What can hang from each mark:
L: V
K: Q
V: L W X
Q: B N V
X: V
B: Q
W: S T V
T: W
S: W
N: Q

Every row comes from one small tree of marks. Brackets hold a mark, then the marks that hang from it, in alphabetical order. Every link used is in the known rows. Which tree was each row made from?
Known rows:
{V {W S} X}: [ 0.84 -0.45 -5.20  2.24  0.31  1.02 -0.75 -2.96 -3.18  2.52 -0.51  1.41
  3.74  3.71  0.94  0.52 -0.97 -3.02 -0.65 -1.39  2.36]
{Q B N {V W X}}: [ 5.52  3.47  5.13 -1.10  0.46 -2.22 -0.10  6.59 -2.78 -6.92  1.04 -0.65
 -2.82 -3.51 -1.44 -0.45 -0.36  3.41 -2.10  1.29  2.79]
{S {W T}}: [-4.11 -1.28 -4.14  2.92 -0.27  1.60 -0.83 -3.23  4.09  6.85 -1.46 -1.50
  4.25 -0.26  0.14 -1.31  2.04 -1.44  1.19 -0.70 -3.94]
{X {V L W}}: [ 1.65 -0.65 -3.26 -3.35 -1.22 -0.56 -1.51 -5.76  3.06  0.13  0.56  0.36
  5.22  1.67  2.42  1.58  0.71 -2.81 -0.33 -3.45  2.08]
{B {Q N {V L W}}}: [ 0.52  2.70  4.66 -4.08  0.04 -3.59  2.19 -3.67  2.80 -7.56  1.43 -2.37
  0.65 -4.16 -1.02  0.89  0.38  1.44 -0.20 -2.88  4.87]
{N {Q B V}}: [-0.72  5.37  3.71 -1.24 -0.25 -1.16  2.58  4.03 -6.43  3.64 -0.07 -4.34
 -0.59 -6.37  0.66 -0.12  1.15 -0.26 -0.31  0.62 -0.18]
{V L {W S T} X}: [ 0.29 -5.87 -5.38  2.09 -0.23  1.16 -2.03 -5.09  2.23  0.67 -1.11  4.14
  1.08  8.50 -0.16  0.70 -2.00 -0.82  1.14  1.33 -1.05]
{Q B {V L}}: [-0.28  1.46  3.26 -3.27 -0.41 -1.46  0.72  5.95 -1.69  1.20  0.11 -1.19
 -0.56 -2.30 -2.04  0.09 -0.25  2.97 -1.88  1.09 -1.68]
{B Q}: [-3.94  4.51 -0.38 -0.67 -0.27 -0.73  2.23 -3.53 -1.98  3.89 -0.15 -2.43
  4.45 -3.86 -0.93  0.92  1.87 -2.47  0.26 -4.13  2.68]
{B {Q V}}: [-3.36  5.23  2.66 -1.90 -0.22 -1.59  2.93 -0.40 -1.80  3.19  0.35 -3.10
  2.69 -6.45 -1.23 -0.78  1.06 -1.47  0.79 -3.75  3.32]
{S {W T V}}: [-4.49 -4.15 -5.48  3.67 -0.88  3.39 -0.67 -2.82  4.60  5.37 -1.29 -0.50
  1.85 -0.40  0.94 -1.84  2.45 -2.03  4.28 -1.48 -5.64]
{T {W {V L X}}}: [ 0.59 -2.08 -3.96 -0.29  0.38  0.70 -1.27 -1.55  2.66 -4.33  0.52  1.74
 -0.47  4.58 -0.12  0.79  0.42 -0.39 -1.65  0.50 -1.84]
{K {Q N V}}: [-1.20  4.59  7.13 -0.16  1.25  0.35  1.24  3.87  0.74 -1.71  2.60 -2.47
  0.87 -5.63  1.42 -2.14  0.56 -1.83 -0.40 -1.85  2.38]
{K {Q B N {V {W S} X}}}: [ 1.74  2.96  4.98  1.75  1.94  0.06 -1.43  5.34 -2.60 -3.73  1.46  1.29
 -4.25 -1.72  0.04 -0.34 -1.29  2.67 -2.48  0.77  3.10]
{W S T {V L X}}: [-2.82 -7.45 -5.25  3.86 -0.62  4.14 -0.92 -1.98  1.47  4.35 -1.66  4.96
 -1.00  6.05  0.70  0.17 -1.19 -2.46  4.61  1.81 -4.27]
{K {Q B N {V X}}}: [ 1.79  5.45  8.02  0.63  1.39 -0.22 -0.70  8.18 -1.83 -1.60  1.61  0.41
 -4.20 -4.10 -1.66 -1.01 -0.24  1.94 -2.64  1.27  2.53]
{S {W T {V X}}}: [-1.99 -3.82 -5.57  4.65 -0.85  3.25 -1.70 -2.39  4.76  6.16 -1.74  1.67
  0.10  1.83 -0.53 -1.71  1.58 -2.08  3.71  0.21 -4.16]
{L V}: [-0.16  0.92 -1.90 -0.33 -1.23  2.10  2.06 -1.83 -1.94  7.68 -0.36 -2.07
  3.03  0.71  1.74 -1.89  1.89 -2.80  0.47 -2.67 -3.00]
{Q B N {V {W S T} X}}: [ 2.46 -0.50  3.07  2.07  0.98 -0.36 -0.84  5.77 -3.09 -4.85 -0.10  1.57
 -4.09 -1.31 -0.17 -0.66 -1.44  4.00  0.21  3.06  0.24]
{N {Q V}}: [-1.31  4.80  2.82 -1.15 -0.41 -0.70  3.37  0.11 -4.13  4.40  0.40 -4.99
  2.67 -5.73  2.14 -1.21  1.03 -4.09  1.20 -1.06  1.40]
{B {Q N V}}: [-1.65  6.10  6.14 -2.11  0.51 -2.39  3.38  0.19 -0.97 -2.11  1.00 -3.74
  1.71 -8.40 -0.46 -0.12  1.30 -0.34  0.33 -2.89  4.57]
{Q B N {V L {W S T}}}: [ 0.29 -3.16  3.18 -0.82  0.70 -1.03 -0.24  3.24  0.13 -7.27  0.29  0.32
 -3.07 -0.70  0.46  0.52 -1.28  5.33 -0.02  2.51 -1.87]
{S {W T {V L X}}}: [-1.25 -5.65 -5.34  2.92 -1.15  2.47 -2.19 -4.13  7.66  4.72 -1.87  2.75
 -0.72  4.46 -1.41 -0.62  0.94 -0.95  2.91  1.24 -4.69]

Write each row's tree:
[-0.06 -2.73 -4.84  1.08 -0.89  1.41 -1.54 -4.28  5.85  4.54 -1.49  1.32
  0.82  3.20 -1.20  0.64  1.14 -1.46  0.09 -0.04 -2.24] : {S {W {V L X}}}
[ 3.05  1.62  2.54  0.49  1.07 -0.82  0.74  1.35 -2.04 -4.32  0.81 -0.47
  1.10 -2.00  1.67 -0.70 -1.32 -0.70 -0.66 -0.18  4.29] : {Q N {V {W S} X}}
[ 1.62 -2.85 -4.75  0.19 -0.04  0.11 -1.40 -5.22  0.31  0.53 -0.69  2.81
  2.62  7.16 -0.04  1.94 -1.76 -1.46 -1.66 -0.06  1.76] : {V L {W S} X}
[ 0.78  1.99  1.24 -1.78 -0.35 -1.23  0.59  5.52 -3.87 -1.61  0.88 -2.32
  0.08 -3.76 -0.69 -1.33  0.29  2.05 -0.69 -1.36 -0.17] : {Q B {V W}}
[-0.15  3.41  3.82 -2.93 -0.52 -1.93  2.11  2.23 -3.59  2.43 -0.18 -3.16
 -1.45 -3.58 -0.20  0.93  0.50  0.89 -1.11  1.67 -0.61] : {N {Q B {V L}}}
[ 3.99  1.99  6.62 -1.24  0.99 -1.47 -1.75  4.30  2.11 -6.96  2.06  1.65
 -5.40  0.22 -2.14 -0.06 -1.13  3.72 -2.91  1.39  2.70] : {K {Q B N {V L W X}}}
[-1.46 -4.50 -5.33 -0.10 -0.73  1.30 -2.15 -6.50  2.88  2.00 -0.58  2.38
  3.96  3.55  3.67  1.43 -0.40 -2.33  2.10 -1.72 -0.48] : {X {V L {W S T}}}
[ 1.38  2.02  3.09 -1.71  0.74 -2.93  1.09 -4.12  1.07 -4.94  0.23  0.49
 -0.89 -1.18 -1.23  1.75 -1.30  1.47 -1.00 -0.91  6.05] : {B {Q N {V L {W S} X}}}
[ 0.86 -2.73 -2.54 -0.18 -1.40  1.77 -0.14 -0.92  1.75  1.75 -0.24  2.30
  0.54  3.68 -0.83  0.32  0.16 -3.39  1.90 -0.35 -1.08] : {W {V L X}}
[-0.52 -3.46 -5.62  4.18  0.07  2.12 -1.39 -2.87 -1.43  2.52 -0.95  2.72
  2.22  5.16  0.94 -0.73 -1.16 -2.43  2.08 -0.04 -0.23] : {V {W S T} X}
[-1.34 -3.39 -5.92  1.52  1.22  1.66 -1.23 -2.73  0.50 -2.30 -0.40  2.66
 -0.16  5.71  1.51  1.87 -0.52 -0.15 -2.02  1.00 -1.88] : {T {W S {V L X}}}
[-3.98 -3.74 -5.93  0.69  1.22  1.85 -0.21 -3.19  0.57 -3.15  0.05  0.53
  1.51  3.50  2.93  1.63  0.30 -0.27 -1.49 -0.54 -3.34] : {T {W S {V L}}}
[-1.98 -1.48 -6.07  3.27  1.51  2.43 -0.71 -0.82 -2.39 -0.78 -0.31  1.52
  0.71  2.76  2.29  0.68  0.19 -1.47 -1.31 -0.04 -1.35] : {T {W S {V X}}}
[ 2.36  3.84  3.85 -2.07 -0.50 -2.06  1.05  2.71 -3.49  3.20 -0.63 -1.10
 -3.26 -1.33 -1.68  1.01 -0.34  1.03 -1.68  3.22  1.01] : {N {Q B {V L X}}}
[ 2.98 -0.12  1.86 -0.97 -0.79 -1.60 -0.27  0.61 -1.00 -0.70 -0.40  0.17
 -4.86  1.07 -1.55 -0.14 -0.72  2.02  0.96  3.24 -0.33] : {N {Q B {V L {W T} X}}}
[ 1.59  1.89  2.29 -3.28 -0.67 -2.35  1.41  0.01 -2.81 -1.52  0.30 -3.15
 -1.87 -2.06  0.08  0.81  0.25  1.51 -0.79  0.58  0.17] : {N {Q B {V L W}}}
[ 1.80  4.20  2.98 -0.44 -0.12 -0.83  0.14  8.36 -4.81  3.48 -0.26 -0.12
 -1.50 -3.00 -2.57 -1.12 -0.47  1.75 -1.79  1.52  0.73] : {Q B {V X}}
[-3.85 -6.14 -5.29  2.01 -1.16  2.62 -1.12 -4.56  7.58  3.97 -1.42  0.67
  0.92  2.32  0.13 -0.67  1.74 -0.86  3.55 -0.34 -6.27] : {S {W T {V L}}}
[-0.16  3.14  8.27 -1.89  1.13 -0.80 -0.03  6.05  1.25 -3.87  2.00 -0.64
 -3.35 -3.55 -1.02 -0.12 -0.13  3.03 -2.74  0.81  0.41] : {K {Q B N {V L}}}
[ 4.31 -0.05  3.60 -1.49  0.98 -2.15 -0.82  3.77 -1.54 -6.36  0.12  1.57
 -3.60  0.56 -1.00  1.61 -2.04  4.89 -3.19  2.99  2.14] : {Q B N {V L {W S} X}}
[ 0.28  3.35  1.20 -1.55 -0.64 -1.22  2.68 -2.01 -3.20  0.41  0.94 -4.89
  2.30 -4.28  2.45 -1.36  0.88 -3.71  1.66 -2.20  2.12] : {N {Q {V W}}}
[ 1.24 -3.60 -0.68  0.61 -0.03 -0.33 -1.83  3.35 -0.97 -0.46 -0.98  3.50
 -4.14  3.91 -1.96 -0.17 -2.43  4.02 -0.02  3.30 -1.71] : {Q B {V L {W S T} X}}
[-0.72 -5.12 -3.38 -0.75 -1.10  0.39 -0.66 -4.74  4.43 -2.18  0.40  0.53
  2.99  4.84  0.04 -0.42  0.08 -1.09  2.28 -1.17 -2.66] : {V L {W T}}
